(in the rows, 128 means zero)
Known rows, with every step that occurs:
napup/dife: [148 120 136 171 179 185 119 146 142 130 140 116 119 104 135 106 153 145
 163 140 132 160 129 127 143 132 142 134 137  90  94 103 108]
pugan/dife/napup/zegek: [114  87 119  96 165 110 113 180 136 115 123  73 107 115 122  89 112 111
 162 113 173 128 115 146 153 132  98 104  95 139 146 107 181]
napup/dumonel/vafu: [146  93  81 142 177 153 127 144 117 117  96 139 145 149 102 128 144 160
 139 113 154 100 123  98 137 124 171 155 163 106 107  50 145]
befiriz/dano/peze/dumonel/napup: [ 99 136 149 151 143 119 113  88 146 158  90 190 157  74 191 178  89 175
 137 114  81 142 167 129  72 139 183 153 145 138  87 137  46]
zegek/sori/dumonel/befiriz/dano: [144 158 139 123  91 205 167  51 154 119  90 164 119 216  92 142 159 116
  99 167 152  86 122 106 104  86 123 100 196 141 151 172  92]
sori/zegek/pugan/dife/napup: [ 91 139 159 105  92  99 119 147 120  94 179  46  57 116 150 130 104 129
  91 136 117 106 104 169 212 129  72 106 123 175 141 142 172]
dano/peze: [105 154 155 135 111 118 122 163 127 158 126 120 159 125 188 102 109 117
 176  87  93 147 135 134  99 132 171 131 129 109  88  84 129]
dumonel/napup: [168 163  95 132 139  96 155 120 119 130 110 142 150  98 176 130 145 162
 134 131 126 138 162 122  87 133 171 174 106 100  95 110 123]
dumonel/vafu: [135 115  84 148 177 119 111 125 105 130 117 131 126 156 131 128 147 148
 135  93 149 129 133 122 126 124 171 137 109  82  91  87 146]
dano/peze/dumonel/rimuna: [ 96 114 133 159 110 100 105 113 112 162 118 149 161 138 171 166 101 121
  96  91  96 152 116 100 116 163 172 128 116 122  73 100 102]
peze/dano: [147 155 133 142 149 121 146 146 128 139 136 129 129  81 123 115 154 131
 169 113 126 105  93 202 109 128 125 152 144 132 143 136  78]
dife/napup/zegek: [138  95 127 110 145 110 154 192 154 137 106  91  99 134 118  90 114 116
 149 106 164 108 157 137 130 121 100  91  57 112 159 121 169]
dife/napup/zegek/pugan: [127 101 144 116 106  97 141 161 146 128 148  86  87 122 103 110 102 119
 104 114 127  96 149 158 169 112  90  99  60 148 180 148 163]
vafu/dumonel: [153 145 136  93 166 115 146 181 124 103 133 155 134 138 159 128 147 103
 173 105 119 171 127 144 101 110 111 137 133  79 122 155 114]
sori/dumonel/napup/zegek/pugan: [171 140 117  90  99  99 130 128 149 140 129 104 127 162 159 163 141 167
 100 164 144  89 125 148 135 141 140 168 145 138 119 113 106]
dano/peze/dumonel: [102 115 172 141 123 138 110 158 136 176 120 142 170 117 180 152 113  99
 178  98  66 143 119 117 113 147 175 113 145 132  92  95  77]
zegek/sori/dife/napup: [ 99 167 123 154 102 124 150 103 149 101 112 103 149 161  98  99 115  63
 130 123 142 109 164  87 139 117  67  66 113 129 249 138 166]
pugan/dife: [132 147 115 120 166 130 107 131 112 127 148 114 137 105 142 112 144 112
 179 127 128 156  90 134 132 148 136 141 152 123  94 109 132]
napup/zegek/pugan: [144 116 157 139 144 123 143 152 127 156 169 116 101 131 122 128 121 130
 130 130 115 107 114 150 155 129 133 130  98 130 137 119 123]
vafu/dumonel/napup: [170 158 101  77 153  77 143 159 119  93 120 166 144 110 189 154 144 158
 151 121 124 169 159 134  69 109 148 184 123  74 101 146 121]
befiriz/dano: [133 154 132 163 167 150 150  98 139 131 113 172 102  97 129 108 130 139
 150 113 129 140 146 144  81 117 127 116 128 109 130 165  70]
befiriz/dano/peze/dumonel: [ 84 124 176 167 152 161 110 108 144 169 107 184 143  97 158 154  96 121
 165  95  69 143 138 139  94 139 154 109 161 141 103 148  35]
rimuna/dumonel/befiriz/dano/peze: [ 96 143 172 120  80 199 120 110 128 191 136 200 151 142 133 123 137 148
 116 157 119 154 144 131  77 131 159 114 128 101  59 185  83]
dumonel/befiriz/dano: [158 135 125 162 132 158 162  93 126 125 113 185 106 136 127 127 153 150
 117 156 135 133 144 124 103  91 143 127 129 109  95 178 103]
zegek/pugan/dife: [114 151 132 129 131 116  89 105  96 117 190 105 113  95 123 130 135 121
 132 135  92 150  84 150 167 151 123 155 156 150 114 132 128]
zegek/pugan: [141 163 142 149 105 112 132 115 113 129 179 123 108 115 120 129 138 123
 123 121  81 132 125 140 143 129 127 136 127 130 136 145 110]
dife/napup/zegek/sori: [113 110 149 111 137 138 173 150 155 126 100  89 113 168  84 102 103  85
 134  97 156  88 160 119 126  99 107  61  71 146 219 106 176]
rimuna/dumonel: [130 169 148 108 126 182 132 147 128 183 149 158 153 129 101 118 165 104
 157 153 133 160 134 117  93 157 131 108 111  90  99 155  84]
befiriz/dano/peze: [ 91 150 165 158 138 137 125 116 139 149 113 161 133 103 164 110  96 145
 164  84 100 139 147 157  76 121 151 119 145 111  98 138  88]

Rows:
[145 106  71 132  99 108 151 119 119  96  91 111 118 132  87 114 124 147
  63 109 173 121 145  96 127 120 104 126  96 131 154 105 187]  dife/napup/dumonel/rimuna
[104 141 121 108  92  85  95 114 111  93 179  66  99  85 109 110 118 106
 107 112 105 139 116 161 176 131  74 120 124 165 157 152 171]  zegek/pugan/dife/napup
[117 135  96  99 130 101 105 148 127  98 129  76 118  95 126  88 126 101
 154 107 145 153 121 140 144 126  93 103 108 136 136 132 171]  pugan/dife/napup
[ 94 102 139  98 145 135 130 139 143 113 115  64 122 145  73  99 100  83
 150 104 159 103 113 120 147 120 105  78 105 171 204  90 188]  pugan/dife/napup/zegek/sori
[116 105 145 128 157 119  96 141 114 136 181  93 112 117 118 124 120 128
 143 141 121 123  71 159 174 153 127 147 131 154 121 112 129]  napup/zegek/pugan/dife
[148 102 140 165 151 185 151  85 137 141 100 208 114 125 118 179 157 131
 123 171 107 129 133 109 119 110 143 117 148 131  98 189  54]  peze/dumonel/befiriz/dano
[150 123 110  81 122  92  84 118 136 124 146  79 132 149 160 159 136 166
 116 174 149 101  83 151 157 165 134 188 176 159 104 103 123]  sori/dumonel/napup/zegek/pugan/dife
[139 149 142 124 113 213 146  87 126 168 128 206 132 138  90 137 171 142
 109 188 143 155 141 121  84 119 138 115 121  91  85 213  72]  rimuna/dumonel/befiriz/dano
[143 118 115 116 156  77 100 120 107 135 164  98 126  92 152 142 116 177
 118 155 127 124  97 151 150 151 153 198 117 160 104  98 141]  dumonel/napup/zegek/pugan/dife
[158 120  82 161 134 132 151 113 105 122 107 145 138 139 105 130 135 157
  91 121 158 130 108  88 116 145 146 154 137 116 113  85 146]  napup/dumonel/rimuna
[163 131 109 132 150 119 140 113 129 145  99 166 163  92 163 176 144 147
 138 146  97 139 152  97 101 147 174 157 118 126 100 125  77]  peze/dumonel/napup
[154 133  97 113 148  84 132 139  97  86 140 170 120 162 151 140 134 127
  92  92 152 180 117 129  99 121 122 152  99  65 102 160 141]  vafu/dumonel/rimuna
[108 114 132 158 108  92 119 144 145 106 157  88 113 142 116 115 106 113
 111 146 147  95 152 140 191 134  48  99  78 127 214 158 167]  sori/dife/napup/zegek/pugan
[109 121 133  61 111 154 114 137 164 110 102  44 128 205  86 110 121  74
 145 125 191  87  94 126 154 128  79  78 158 168 201  94 170]  pugan/dife/napup/zegek/sori/dumonel
[132  82 102 151 190 140 105 121 122 149 104 155 142 147 110 174 147 126
 137 109 120 127 121 103 148 138 168 124 125 111  94  92  91]  peze/dumonel/vafu
[113 160 140 135 127 174 140  98 156 176 126 149 193 167 100 136 135 123
 124 198 171 123 155  72  90 171 136 120 101 109 187 123 107]  rimuna/dumonel/napup/zegek/sori/dife
[120 107 153 136  94 143 129 151 126 170 119 161 172 153 187 173 137 108
 140 143  74 133 127 106 137 124 184 129 151 134  55 114 102]  dano/peze/dumonel/befiriz
[110 132 148 156 106 142 139 111 127 146 112 176 130 139 174 117 122 153
 122 120 107 133 146 139  96  90 168 134 140 115  64 152 113]  dumonel/befiriz/dano/peze
[121 120 163  98 117 125 128 157 126 111 124 203 130 155 193 136 116 147
 136 114 108 164 142 158  87  69 142 141 161  83  73 184 112]  vafu/dumonel/befiriz/dano/peze
[107 133  83 179  78 126 151  63 133  77  90 116 156 172  61 115 105  97
  53 137 185  96 144  50 148 127  73 101 124 140 252 107 198]  zegek/sori/dife/napup/dumonel/rimuna
[114 110  76 124  72  83  90  88  93  70 157  80 108 101  71 130 106 150
  32 131 148 125  90 121 189 147  87 151 133 179 161 117 202]  zegek/pugan/dife/napup/dumonel/rimuna
[145  98 108  94  51 123 119 117 100  79 162  91 121 107  88 128 138 130
  76 177 117  97  97 122 213 106  95 146 168 189 140 128 195]  zegek/pugan/dife/napup/dumonel/befiriz
[116 116 118 104  90 118  96 132 119  89 158  76 115  69  82 115 118 122
 115 135 112 111 103 140 191 134  74 141 169 186 172 115 173]  zegek/pugan/dife/napup/dumonel
[145 119 116 112 111 142 159 168 146 107  94 100 133 109  99  98 126 121
 139 125 136 104 155 116 129 113 100 109 130 142 171 108 160]  dife/napup/dumonel
